Each row comes from the steps of one walk. Every step used is in the known rows, and no mark comes twice. Write the walk behind each row, first mark first.
Known rows
b -> k -> a -> d: [-0.47  0.09  0.52  0.17 -0.53  1.01  0.41 -2.75 -0.12  0.11 -3.69  0.79
 -0.56 -0.80  2.43 -2.51 -0.28  0.25  1.76 -0.14 -0.21 -0.07 -0.09  0.53]
n -> d -> a -> k: [ 1.50  0.16 -0.08 -0.42 -0.67  0.84 -1.08  1.73  0.73 -0.45 -0.80  1.40
  0.24 -0.51 -2.40 -1.56  1.23 -1.12  0.16 -0.16 -0.51 -0.28 -0.27  1.33]
a -> d -> n -> k: [-0.15  1.44  0.23 -1.15 -2.17  0.06 -1.41  4.41  0.26 -0.30 -0.35  1.49
 -0.46 -0.98  1.26 -0.90  0.46 -1.26  2.61  0.12  0.01 -0.09 -1.13  1.05]
p -> k -> b: [ 0.29  1.24 -1.04  0.42 -0.39 -1.18 -0.26  0.74 -0.45 -0.05 -0.43  0.31
 -0.05  0.08 -1.46  0.66 -1.60  0.12 -0.57 -0.51 -1.19  0.25  1.56 -0.75]
d -> t: [-1.87 -1.72  1.31  0.06  0.27 -0.60 -1.32  0.83  0.40 -0.79 -0.20 -1.68
  0.03 -0.81  0.73  0.56  0.34 -0.50 -2.78 -1.01  0.21  0.59 -0.16 -0.48]
n -> k: [ 0.01  1.27 -0.39 -0.76 -0.86  1.34  0.12  1.90  0.52 -1.10  0.80  1.23
 -0.42 -0.17 -0.84  0.51 -1.04 -1.07 -1.89 -0.25  0.35  0.26  0.35  0.41]
n -> d: [ 0.17 -0.71  1.09 -0.22  0.15  0.86 -0.12  1.12  0.96 -0.20 -0.45 -0.67
  0.27 -1.15 -0.68 -0.52  0.86 -0.63  0.12  0.24 -0.14  0.42 -0.11  0.12]
p -> d: [ 1.08 -0.43 -2.10 -0.27  0.95 -0.03 -0.10  3.12 -0.04 -0.29 -0.05 -1.63
  0.08 -0.09 -0.41  0.40 -0.44 -0.14 -1.49  0.25 -0.64  0.26 -0.22 -0.65]
a -> k -> t -> d: [-0.88  0.37 -1.93 -0.61 -0.43  1.66 -0.04 -3.78  0.65 -0.65 -0.56 -0.71
 -0.52  0.16 -0.45 -1.76 -1.16 -0.66 -2.50  0.28  0.10 -0.26 -0.73  0.47]
k -> t: [ 0.15 -1.66 -0.37 -0.68  0.48  0.59  1.00 -6.51  0.66  0.05 -0.23 -0.31
  0.15 -0.42  1.10  0.57 -0.08 -0.23 -0.42  0.66 -0.14  0.32 -0.39 -0.43]
p -> d -> n -> k -> t: [ 1.09  0.23 -2.03 -1.16  0.49  0.10 -0.44  3.60  0.47 -1.02  0.38  0.24
 -0.38 -0.28  0.36  0.53 -0.70 -1.53 -2.91  0.71 -0.89  0.64 -0.21  0.01]
t -> k -> p -> d -> n: [-0.58  0.45 -1.20 -0.49  0.24 -1.24 -1.20  3.27 -1.00 -0.40 -0.66  0.34
 -0.76 -0.28  2.55  0.55  0.23  0.06 -0.77  0.77 -0.40  0.40 -0.36  0.12]
n -> d -> t: [-1.26 -2.09  2.12 -0.27  0.47  0.41 -1.23  1.75  1.27 -0.84 -0.65 -2.07
  0.31 -1.81 -0.03 -0.05  1.10 -1.03 -2.20 -0.62  0.04  0.89 -0.25 -0.20]
b -> k -> p -> d: [ 0.10 -0.56 -1.43  0.22  0.87  0.54  0.69 -1.28 -0.12 -1.37 -2.51  0.44
 -1.28 -0.87  2.06 -1.84 -0.49 -0.35  0.18  0.90 -0.80  0.68 -0.32  0.34]
b -> k: [ 0.12 -0.54 -0.33 -0.04  0.44  0.90  0.56 -3.13  0.14 -0.65 -2.27  0.99
 -1.04 -0.30  1.04 -1.42 -0.59 -0.29 -0.31  0.05 -0.40  0.07  0.33  0.33]
b -> k -> p -> d -> a: [ 0.74 -0.55 -1.94  0.25  0.54  0.08  0.43 -0.91 -0.44 -1.46 -2.61  1.32
 -1.24 -0.59  1.91 -2.20  0.00 -0.38  0.84  0.83 -0.98  0.60 -0.33  0.83]
t -> k -> a -> d -> n: [-1.19  1.22  0.84 -0.57 -1.12 -0.79 -1.56  1.79 -1.02  1.06 -1.81  0.76
  0.02 -0.21  2.94 -0.14  0.37  0.61  0.79 -0.26  0.18 -0.34 -0.15  0.22]
t -> k -> n -> d: [-0.78 -0.48  0.59 -0.43  0.66 -0.52 -0.55  1.54 -0.65  0.39 -1.11  0.41
 -0.70 -0.54  1.93  0.72 -0.92  0.69 -1.56 -0.06  0.09 -0.03  0.70  0.17]
b -> k -> a -> d -> n: [-0.60  0.55  0.86  0.12 -0.63  0.37 -0.16 -0.91 -0.24  0.03 -3.65  1.72
 -0.68 -0.70  2.97 -2.71  0.00 -0.12  1.71  0.07 -0.43 -0.01 -0.08  0.96]
t -> k: [-0.43  0.06 -0.30 -0.73 -0.07 -0.29 -0.86 -0.45 -0.60  0.37 -0.40  0.12
 -0.32  0.19  1.06  1.19 -0.19  0.49 -1.34 -0.28  0.25 -0.21  0.29 -0.34]
d -> n: [-0.20  0.87  0.65 -0.01 -0.18 -1.25 -1.07  3.39 -0.26 -0.09  0.01  1.51
 -0.26  0.16  1.08 -0.34  0.60 -0.76 -0.15  0.36 -0.52  0.07  0.06  0.82]
p -> k -> n: [-0.25  0.85 -0.26  1.12  1.45 -1.43 -0.15  5.77 -1.34  0.41 -0.20  1.23
 -0.49  0.18  0.19  0.94 -1.60  0.17  0.08 -0.21 -1.08 -0.25  1.84 -0.25]

Which walk is each row?
[ 0.09 -0.08 -0.67 -1.37 -0.47  1.81  0.82 -3.31  1.04 -1.04  0.60  1.13
 -0.30 -0.53  0.04  0.88 -1.17 -1.24 -2.23  0.29  0.23  0.48 -0.02  0.03]
n -> k -> t
[ 1.33 -0.81  0.36 -0.17 -0.33  0.07 -0.49  1.83  0.43 -0.28 -0.44  0.69
  0.31 -0.80 -0.87 -0.92  1.50 -0.73  0.83  0.16 -0.44  0.33 -0.08  0.83]
n -> d -> a
[ 0.15  1.37 -1.85 -0.06 -0.28  0.85 -0.76  1.90  0.15 -0.94 -0.85  0.46
 -0.39 -0.12 -1.48 -1.52 -0.43 -0.64 -0.72  0.45 -0.53 -0.29 -0.98  0.77]
a -> k -> p -> d
[-1.02  0.76  0.52 -0.19 -0.09 -0.29 -0.60 -0.30 -1.01  0.88 -1.26  0.28
  0.13  0.39  1.80  0.80 -0.36  0.97 -1.75 -0.44  0.35 -0.23  0.69 -0.25]
t -> k -> a
[-0.45  1.55  0.37  0.78 -0.20 -0.52 -0.63  5.01 -0.96  1.04 -1.22  0.31
  0.56 -0.40  0.17 -0.03 -0.05  0.07  2.67 -0.45 -0.81 -0.32  0.91 -0.45]
p -> k -> a -> d
[-1.44 -1.33  1.05 -0.56 -1.34 -0.25 -1.63  1.31  0.49 -0.16 -1.07 -1.83
  0.07 -1.67  1.58 -0.38  0.97 -0.36  1.69 -0.87  0.36  0.18 -1.44 -0.24]
a -> d -> t
[-0.43  1.56  0.42  1.21  0.82 -0.65 -0.24  4.48 -1.07  0.72 -0.63  0.64
  0.55  0.25 -0.42  0.54 -0.53  0.07  0.04 -0.43 -0.91 -0.15  1.82 -0.55]
p -> k -> a
[ 0.51 -0.57  0.60  0.43  0.49 -0.98  0.03  2.84 -0.47  0.05 -0.86  1.50
 -0.42 -0.61  1.00 -0.87 -0.33  0.17  0.18  0.18 -0.49  0.18  0.45  1.19]
k -> n -> d -> a
[-0.59 -0.35 -0.05  0.42  0.27  0.57  0.77 -3.32 -0.14 -1.21 -2.55  1.51
 -1.28 -0.81  2.37 -2.09 -0.21 -0.26  1.26  0.77 -0.35  0.52 -0.21  0.75]
b -> k -> p
[-2.19 -1.55  1.05 -0.58  0.27 -0.79 -2.04  0.58 -0.02 -0.50 -0.54 -1.59
 -0.22 -0.65  1.50  1.56  0.14 -0.10 -3.76 -1.28  0.39  0.37  0.14 -0.73]
d -> t -> k
[-0.12  1.26 -1.59 -0.46 -0.41  1.00  0.21  3.79  0.29 -1.75  0.44  0.56
 -0.65 -0.71  0.03  0.08 -0.98 -1.14 -1.22  0.60 -0.08  0.82 -0.34  0.38]
n -> k -> p -> d
[-1.38  0.62  1.08  0.86 -0.04 -0.78 -1.33  5.45 -0.73  0.58 -1.31 -0.68
  0.59 -0.79  0.51  0.19  0.11 -0.19  1.29 -1.00 -0.70 -0.01  0.89 -0.67]
p -> k -> a -> d -> t
[ 0.04  1.76 -1.03 -0.95 -2.01  0.73  0.36 -2.09  0.79 -1.40  0.22  1.13
 -0.57 -0.16 -1.19  0.21 -2.31 -0.52 -2.96 -0.46  0.13  0.64  0.50  0.27]
n -> k -> b
[ 0.71  1.30 -2.01 -0.42 -0.74  0.49 -0.09  4.18 -0.06 -1.77  0.48  1.51
 -0.63 -0.44 -0.01 -0.23 -0.54 -1.18 -0.75  0.55 -0.24  0.73 -0.30  0.87]
n -> k -> p -> d -> a
[ 1.59  1.04 -1.39 -0.19 -1.14 -0.05 -1.23  0.86 -0.27 -0.38 -0.47  2.60
 -0.06  0.88 -2.24 -1.40  0.44 -0.60  0.07 -0.47 -0.45 -0.89 -0.08  1.44]
d -> a -> k
[-0.62 -1.65 -1.34 -0.73  1.16 -0.66 -1.69  3.56 -0.07 -0.66 -0.46 -2.86
 -0.15 -0.58  0.77  1.60 -0.31 -0.23 -4.61 -0.78 -0.33  0.57 -0.23 -1.20]
p -> d -> t -> k
[-0.48 -0.60  1.10  0.40  0.95 -0.35  0.37  2.39 -0.09  0.10 -0.86  0.38
 -0.47 -0.93  1.17 -0.53 -0.92  0.28 -0.44  0.25 -0.22  0.26  0.38  0.62]
k -> n -> d
[-1.42 -1.20 -1.65 -0.34  0.25  0.59  1.06 -4.64  0.19 -0.43  0.01 -2.37
 -0.43 -0.39  2.44 -0.70 -0.74 -0.08 -1.69  0.90  0.20  0.81 -0.53 -0.29]
k -> t -> d
[-0.20  0.67 -1.08  0.37  0.41 -1.18 -0.51  4.61 -0.54 -0.94 -0.36  0.19
 -0.50 -0.64  1.91 -0.73  0.51 -0.54  0.59  1.33 -0.82  0.87 -0.85  0.53]
k -> p -> d -> n
[-0.38 -1.69 -1.04 -0.23  1.18 -0.53 -1.20  3.83  0.29 -0.89 -0.24 -3.01
  0.09 -0.72  0.13  0.71 -0.18 -0.53 -3.78 -0.58 -0.50  0.71 -0.38 -1.00]
p -> d -> t
